Known rows, with every way that one mark hangs from another
J_325[J_154[J_236] J_697]: | -2.12 | -2.17 |  1.26 |  3.13 | -0.02 | -0.64 | -2.61 |  0.95 | -4.59 |  0.63 |  1.09 | -1.42 |  1.45 |  2.98 |  0.85 | -0.88 |  1.41 | -0.37 |  1.16 | -1.20 |  1.44 |
J_992[J_325[J_154[J_236 J_851 J_907[J_801]] J_697]]: |  0.06 | -2.86 |  1.21 |  3.55 |  1.68 | -1.10 | -2.16 |  3.19 | -7.46 |  3.08 |  1.47 | -3.81 |  2.18 |  2.39 |  0.54 | -2.03 |  3.45 |  2.22 |  2.11 | -1.73 |  1.31 |
J_992[J_325[J_154[J_907[J_801]] J_697[J_387]]]: |  0.46 | -2.01 |  2.51 |  3.99 |  3.04 | -0.57 | -2.69 |  4.91 | -6.44 |  3.33 |  1.84 | -2.04 |  2.39 |  2.26 |  2.20 | -1.06 |  2.16 |  2.13 |  0.59 | -1.08 | -0.14 |
J_907[J_801 J_992[J_325[J_154[J_236] J_697]]]: | -1.65 | -2.50 |  0.35 |  3.56 |  1.60 | -0.45 | -2.69 |  1.95 | -7.73 |  3.56 |  0.19 | -2.15 | -0.42 |  2.31 |  0.45 | -0.51 |  1.09 | -0.06 |  0.97 | -2.06 |  0.49 |
J_124[J_154[J_236 J_851 J_907]]: |  0.97 | -2.50 | -0.09 |  2.94 | -0.03 | -0.90 | -1.53 |  0.93 | -4.68 |  0.64 |  1.30 | -2.81 |  3.44 |  1.32 | -1.11 | -1.42 |  3.91 |  0.82 |  2.94 | -2.32 | -0.20 |
J_124[J_154[J_236 J_325[J_992] J_851]]: |  1.86 | -1.92 |  0.01 |  1.77 | -0.14 | -0.08 |  0.67 |  0.14 | -5.13 |  3.78 |  0.28 | -1.91 |  2.88 |  1.56 | -0.21 | -1.52 |  2.34 |  0.26 |  2.61 | -3.16 |  0.31 |
J_992[J_325[J_697]]: |  1.06 |  0.69 |  2.43 |  3.35 |  1.55 |  0.24 |  0.74 |  2.31 | -2.13 |  2.38 |  0.50 | -0.72 | -1.11 |  2.39 |  1.24 |  0.04 |  2.08 | -0.40 |  0.53 | -0.32 | -0.39 |
J_992[J_325[J_154[J_236 J_851 J_907]]]: |  1.83 | -1.40 | -0.70 |  3.74 |  1.23 | -0.54 | -1.46 |  2.72 | -4.28 |  2.10 |  1.76 | -3.17 |  0.71 |  1.81 |  0.42 | -2.66 |  4.05 |  0.19 |  2.37 | -1.23 | -1.02 |
J_907[J_801 J_992[J_325[J_154 J_697]]]: | -1.22 | -1.84 |  1.06 |  3.39 |  2.61 | -0.02 | -1.51 |  2.39 | -6.04 |  3.60 |  0.34 | -0.54 | -0.67 |  1.96 |  1.45 |  0.42 | -0.11 |  0.54 |  0.79 | -0.99 |  0.29 |
J_907[J_801 J_992[J_325[J_154 J_697[J_387]]]]: | -0.48 | -2.19 |  1.88 |  4.17 |  2.93 |  0.14 | -1.50 |  3.57 | -7.29 |  5.08 |  1.08 | -1.67 |  0.65 |  2.49 |  1.35 | -0.35 | -0.21 |  0.74 |  0.03 | -1.96 | -0.27 |
J_154[J_236 J_325[J_697] J_907[J_992]]: |  1.11 |  0.57 |  0.49 |  3.51 |  0.40 |  1.25 | -1.18 |  1.89 | -7.14 |  0.66 |  0.10 | -3.02 |  0.53 |  2.14 |  0.93 | -1.95 |  2.52 |  2.17 |  1.41 | -1.55 | -1.21 |
J_387[J_697]: | -0.68 |  0.96 |  1.92 |  2.88 | -0.02 |  0.03 | -1.17 |  0.03 | -0.64 | -0.20 | -0.27 |  0.48 |  0.91 |  1.13 |  0.16 |  0.28 |  2.11 | -0.09 |  0.41 |  0.28 |  1.48 |
J_154[J_851 J_907[J_801 J_992[J_325]]]: |  2.92 | -0.36 | -0.82 |  3.47 |  2.29 |  0.07 | -0.41 |  3.20 | -5.31 |  3.09 |  0.57 | -2.59 | -0.24 |  0.61 |  0.01 | -0.99 |  2.30 |  2.13 |  1.64 | -1.03 | -1.31 |
J_154[J_236 J_325 J_851 J_907]: |  3.50 |  0.40 | -0.35 |  3.12 | -0.77 |  0.61 | -0.42 |  1.88 | -5.01 |  1.55 |  0.24 | -4.45 |  1.63 |  1.10 |  0.33 | -2.89 |  4.59 |  2.79 |  2.12 | -1.25 | -0.39 |
J_325[J_697]: |  0.06 |  0.00 |  2.51 |  2.89 |  0.30 | -0.10 | -0.36 |  1.28 | -2.19 |  0.45 |  0.72 | -0.40 |  0.51 |  2.63 |  1.09 |  0.25 |  1.12 |  0.55 |  0.20 | -0.35 |  0.91 |
J_124[J_154[J_236 J_325[J_697 J_992] J_851 J_907]]: |  1.55 | -2.06 |  1.98 |  2.13 |  0.98 |  0.01 |  0.16 |  1.21 | -7.20 |  2.93 |  1.25 | -2.42 |  4.40 |  2.90 |  0.70 | -1.91 |  2.55 |  2.05 |  2.90 | -3.09 |  0.17 |
J_124[J_154[J_236 J_325]]: |  0.69 | -1.15 | -0.08 |  2.62 | -0.69 |  0.14 | -0.88 |  0.37 | -4.52 |  2.26 | -0.34 | -2.31 |  1.30 |  0.79 | -0.39 | -0.60 |  3.24 |  0.05 |  2.51 | -1.92 |  0.17 |
J_124[J_154[J_236 J_325[J_697[J_387] J_992] J_851]]: |  1.76 | -2.27 |  3.28 |  2.78 |  0.14 |  0.32 |  0.96 |  1.18 | -7.90 |  5.54 |  1.13 | -2.98 |  5.09 |  3.13 |  0.42 | -2.12 |  1.46 |  1.35 |  1.35 | -4.41 |  0.54 |
J_992[J_325[J_154 J_697]]: | -0.40 | -1.04 |  1.93 |  3.63 |  2.45 | -0.05 | -0.35 |  2.20 | -2.82 |  2.66 |  1.46 | -0.18 | -0.51 |  2.94 |  2.05 | -0.08 |  1.24 | -0.90 |  1.09 | -0.10 |  0.12 |
J_124[J_154[J_851 J_907]]: |  1.26 | -1.68 |  0.31 |  2.97 |  1.29 | -0.36 | -0.24 |  1.25 | -3.16 |  1.07 |  1.62 | -1.38 |  3.32 |  1.50 | -0.36 | -0.21 |  2.59 |  0.90 |  2.71 | -1.48 |  0.04 |

Rows
|  0.77 | -2.01 |  1.99 |  3.33 |  2.99 | -0.64 | -1.00 |  3.59 | -5.74 |  3.55 |  1.93 | -2.50 |  1.92 |  2.46 |  1.38 | -1.23 |  2.07 |  2.66 |  1.51 | -0.88 |  1.04 |
J_992[J_325[J_154[J_851 J_907[J_801]] J_697]]
|  3.13 | -0.16 | -0.07 |  1.96 | -0.86 |  0.35 |  0.92 |  0.75 | -4.38 |  3.05 | -0.14 | -2.38 |  1.74 |  1.63 |  0.55 | -2.37 |  2.41 |  0.93 |  1.50 | -2.17 |  0.09 |
J_154[J_236 J_325[J_992] J_851]
|  3.51 | -0.64 |  2.64 |  3.16 |  0.37 |  0.47 |  0.21 |  3.05 | -7.72 |  3.27 |  1.52 | -3.80 |  4.32 |  3.07 |  1.39 | -3.58 |  2.65 |  3.12 |  0.83 | -3.23 | -0.64 |
J_154[J_236 J_325[J_697[J_387] J_992] J_851 J_907]
|  0.71 | -1.98 | -0.01 |  1.80 |  1.06 | -0.33 | -0.13 |  0.71 | -2.17 |  1.83 |  1.97 |  0.27 |  2.19 |  2.79 |  1.30 | -0.71 | -0.01 | -0.66 |  1.45 | -0.91 |  0.89 |
J_325[J_154[J_851] J_992]
| -0.14 | -2.03 | -0.47 |  2.81 |  0.23 | -1.01 | -2.76 |  1.41 | -4.09 | -0.70 |  0.82 | -1.37 |  2.26 |  1.12 | -0.78 | -0.31 |  4.10 | -0.31 |  2.60 | -1.82 | -0.75 |
J_124[J_154[J_236 J_907]]
|  0.12 | -2.66 |  2.37 |  4.25 |  0.72 | -0.60 | -2.17 |  2.95 | -7.26 |  1.88 |  2.72 | -3.98 |  4.71 |  3.44 |  0.90 | -2.73 |  2.44 |  2.14 |  1.12 | -2.56 |  0.54 |
J_325[J_154[J_236 J_851 J_907] J_697[J_387]]
| -0.37 | -2.15 |  2.18 |  2.16 |  1.62 | -0.37 |  0.21 |  0.66 | -3.70 |  2.23 |  2.05 |  0.35 |  2.84 |  4.11 |  1.71 | -0.78 | -0.77 |  0.03 |  0.93 | -1.25 |  1.57 |
J_325[J_154[J_851] J_697 J_992]
|  0.61 | -2.13 |  1.86 |  5.15 |  1.73 |  0.25 | -0.20 |  2.18 | -8.21 |  5.53 |  2.00 | -3.73 |  1.54 |  3.14 |  0.54 | -2.46 |  1.23 | -0.04 |  0.62 | -3.28 | -0.91 |
J_907[J_992[J_325[J_154[J_236 J_851] J_697[J_387]]]]
|  0.65 | -1.34 | -1.12 |  3.48 |  1.38 | -0.60 | -2.83 |  3.40 | -3.55 |  0.59 |  1.03 | -1.84 | -0.31 |  1.63 |  0.69 | -1.71 |  4.26 | -0.84 |  2.47 | -0.83 | -1.96 |
J_992[J_325[J_154[J_236 J_907]]]
|  1.01 | -0.48 |  2.55 |  3.86 |  2.00 |  0.18 | -0.33 |  3.62 | -6.81 |  4.61 |  0.36 | -1.79 |  0.23 |  1.91 |  0.83 | -0.29 |  0.34 |  1.38 | -0.48 | -2.13 | -0.87 |
J_907[J_801 J_992[J_325[J_697[J_387]]]]
|  2.31 | -0.80 | -1.28 |  3.38 |  1.05 | -0.24 | -1.12 |  2.71 | -6.99 |  2.69 |  0.20 | -3.89 |  0.00 |  0.64 | -0.71 | -2.00 |  3.48 |  1.80 |  1.76 | -2.12 | -1.22 |
J_154[J_236 J_851 J_907[J_801 J_992[J_325]]]
|  0.25 | -2.75 | -0.54 |  2.07 | -0.18 | -0.84 | -0.98 |  0.42 | -3.79 |  1.55 |  1.56 | -1.20 |  2.32 |  2.61 |  0.25 | -1.88 |  1.37 | -0.88 |  1.80 | -1.95 |  0.68 |
J_325[J_154[J_236 J_851] J_992]
|  1.98 |  0.39 |  3.34 |  4.24 |  1.74 |  0.15 |  0.83 |  3.34 | -3.25 |  3.70 |  1.09 | -1.60 |  0.18 |  2.40 |  1.31 | -0.67 |  2.03 | -0.08 | -0.37 | -1.33 | -1.28 |
J_992[J_325[J_697[J_387]]]
| -0.56 | -1.70 |  1.63 |  4.32 |  2.39 |  0.51 | -2.26 |  3.01 | -6.56 |  1.20 |  2.21 | -0.95 |  2.60 |  3.64 |  1.72 | -0.92 |  0.15 |  1.02 |  0.28 | -1.32 | -1.23 |
J_325[J_154[J_907[J_992]] J_697[J_387]]
|  1.51 |  0.54 |  2.01 |  1.91 |  0.83 |  0.52 |  0.96 |  1.33 | -3.42 |  2.23 |  0.05 |  0.13 |  1.05 |  2.71 |  2.23 | -0.59 |  0.52 |  0.93 |  0.68 | -0.84 |  0.21 |
J_154[J_325[J_697 J_992]]
|  1.64 | -0.15 |  1.41 |  2.38 |  0.54 |  0.15 | -1.07 |  2.22 | -5.76 |  0.57 |  0.34 | -1.56 |  1.72 |  3.04 |  1.77 | -2.13 |  2.87 |  1.53 |  1.34 | -1.51 | -0.66 |
J_154[J_236 J_325[J_697 J_992] J_907]
| -1.34 | -2.13 |  1.86 |  2.05 |  1.58 | -0.63 | -1.02 |  1.16 | -2.91 |  0.91 |  1.70 |  1.67 |  1.98 |  3.70 |  2.20 |  0.22 | -0.78 | -1.09 |  0.60 | -0.69 |  0.98 |
J_325[J_154 J_697 J_992]
|  0.33 | -1.36 |  2.99 |  4.29 |  2.46 | -0.07 | -0.48 |  3.47 | -4.02 |  3.89 |  1.97 | -1.31 |  0.82 |  2.94 |  1.97 | -0.81 |  1.20 | -0.45 |  0.11 | -1.20 | -0.90 |
J_992[J_325[J_154 J_697[J_387]]]
|  3.26 |  0.08 | -0.80 |  2.60 |  1.01 |  1.05 | -0.18 |  2.23 | -6.52 |  2.76 | -0.04 | -3.54 |  1.53 |  0.34 |  0.75 | -1.58 |  1.80 |  4.32 |  1.53 | -1.08 | -0.14 |
J_154[J_325 J_851 J_907[J_801 J_992]]
|  2.29 | -1.39 | -0.20 |  3.07 | -0.08 |  0.27 | -0.47 |  1.18 | -5.96 |  2.42 |  0.44 | -3.97 |  3.27 |  0.98 | -0.30 | -1.88 |  4.42 |  1.89 |  3.27 | -2.33 | -0.25 |
J_124[J_154[J_236 J_325 J_851 J_907]]
| -0.25 | -2.63 |  2.26 |  4.17 |  1.96 | -1.09 | -3.78 |  4.93 | -7.91 |  2.99 |  1.50 | -3.53 |  2.38 |  2.41 |  1.26 | -2.18 |  3.28 |  1.73 |  1.13 | -2.31 | -0.45 |
J_992[J_325[J_154[J_236 J_907[J_801]] J_697[J_387]]]
| -0.37 | -1.27 | -1.40 |  3.50 |  1.89 |  0.27 | -2.60 |  2.07 | -3.66 | -0.63 |  1.65 | -0.02 |  0.29 |  2.11 |  1.09 | -0.34 |  0.95 | -0.11 |  1.42 | -0.01 | -1.55 |
J_325[J_154[J_907[J_992]]]
|  2.05 | -1.61 |  3.72 |  2.48 |  1.71 |  0.57 |  2.17 |  1.64 | -6.25 |  5.90 |  1.24 | -1.68 |  4.91 |  2.89 |  1.25 | -0.95 |  0.05 |  1.53 |  1.03 | -3.40 |  0.47 |
J_124[J_154[J_325[J_697[J_387] J_992] J_851]]
|  1.38 | -0.04 | -0.78 |  2.99 |  1.53 |  0.07 | -0.55 |  2.35 | -4.14 |  2.95 | -0.50 | -1.03 | -2.02 |  0.31 |  0.17 |  0.43 |  1.30 |  0.22 |  0.78 | -0.80 | -1.07 |
J_907[J_801 J_992[J_325]]
|  2.48 |  0.15 |  1.72 |  3.25 | -0.13 |  0.57 | -0.03 |  1.97 | -6.38 |  1.82 |  0.70 | -4.37 |  2.60 |  2.33 |  0.66 | -2.79 |  3.92 |  3.63 |  1.67 | -1.37 |  0.56 |
J_154[J_236 J_325[J_697] J_851 J_907]
|  0.38 | -1.99 | -1.53 |  2.67 |  0.39 |  0.08 | -2.90 |  1.66 | -8.25 |  1.92 | -0.64 | -2.77 |  1.94 |  0.33 | -0.51 | -0.80 |  3.10 |  2.18 |  2.85 | -2.27 | -0.63 |
J_124[J_154[J_236 J_325 J_907[J_801 J_992]]]
| -1.12 | -2.56 |  0.46 |  3.99 |  1.17 | -0.05 | -1.96 |  1.17 | -7.55 |  0.98 |  2.05 | -2.78 |  2.38 |  3.49 |  0.60 | -2.02 |  1.17 |  1.15 |  1.80 | -1.90 |  0.34 |
J_325[J_154[J_236 J_851 J_907[J_992]] J_697]
|  0.47 | -0.29 |  1.36 |  3.39 |  2.11 | -0.02 | -0.06 |  2.38 | -5.28 |  3.21 | -0.15 | -1.06 | -1.08 |  1.76 |  0.90 |  0.39 |  0.34 |  0.78 |  0.52 | -1.13 |  0.06 |
J_907[J_801 J_992[J_325[J_697]]]
|  2.62 | -0.42 | -1.36 |  2.70 | -0.15 |  0.36 | -1.26 |  2.00 | -8.25 |  2.42 | -0.51 | -4.63 |  1.67 |  0.43 | -0.22 | -2.27 |  3.16 |  4.17 |  2.02 | -2.10 | -0.10 |
J_154[J_236 J_325 J_851 J_907[J_801 J_992]]
| -1.20 | -2.32 |  1.10 |  4.42 |  1.04 |  0.05 | -3.30 |  2.92 | -8.13 |  0.77 |  1.93 | -2.58 |  2.71 |  3.17 |  0.87 | -1.94 |  1.27 |  0.72 |  0.74 | -2.40 | -1.29 |
J_325[J_154[J_236 J_907[J_992]] J_697[J_387]]
| -0.50 | -2.50 | -1.04 |  2.51 |  1.72 | -0.57 | -2.51 |  1.82 | -5.61 |  0.66 |  0.30 | -0.47 |  1.97 |  0.61 | -0.11 |  1.26 |  1.13 |  1.20 |  2.01 | -1.54 | -0.52 |
J_124[J_154[J_907[J_801 J_992]]]
| -0.06 | -1.83 |  1.55 |  3.17 |  3.12 | -0.53 | -2.75 |  4.07 | -5.01 |  2.30 |  1.43 | -1.15 |  0.96 |  2.29 |  2.03 | -0.24 |  2.15 |  1.42 |  1.51 | -0.25 |  0.17 |
J_992[J_325[J_154[J_907[J_801]] J_697]]
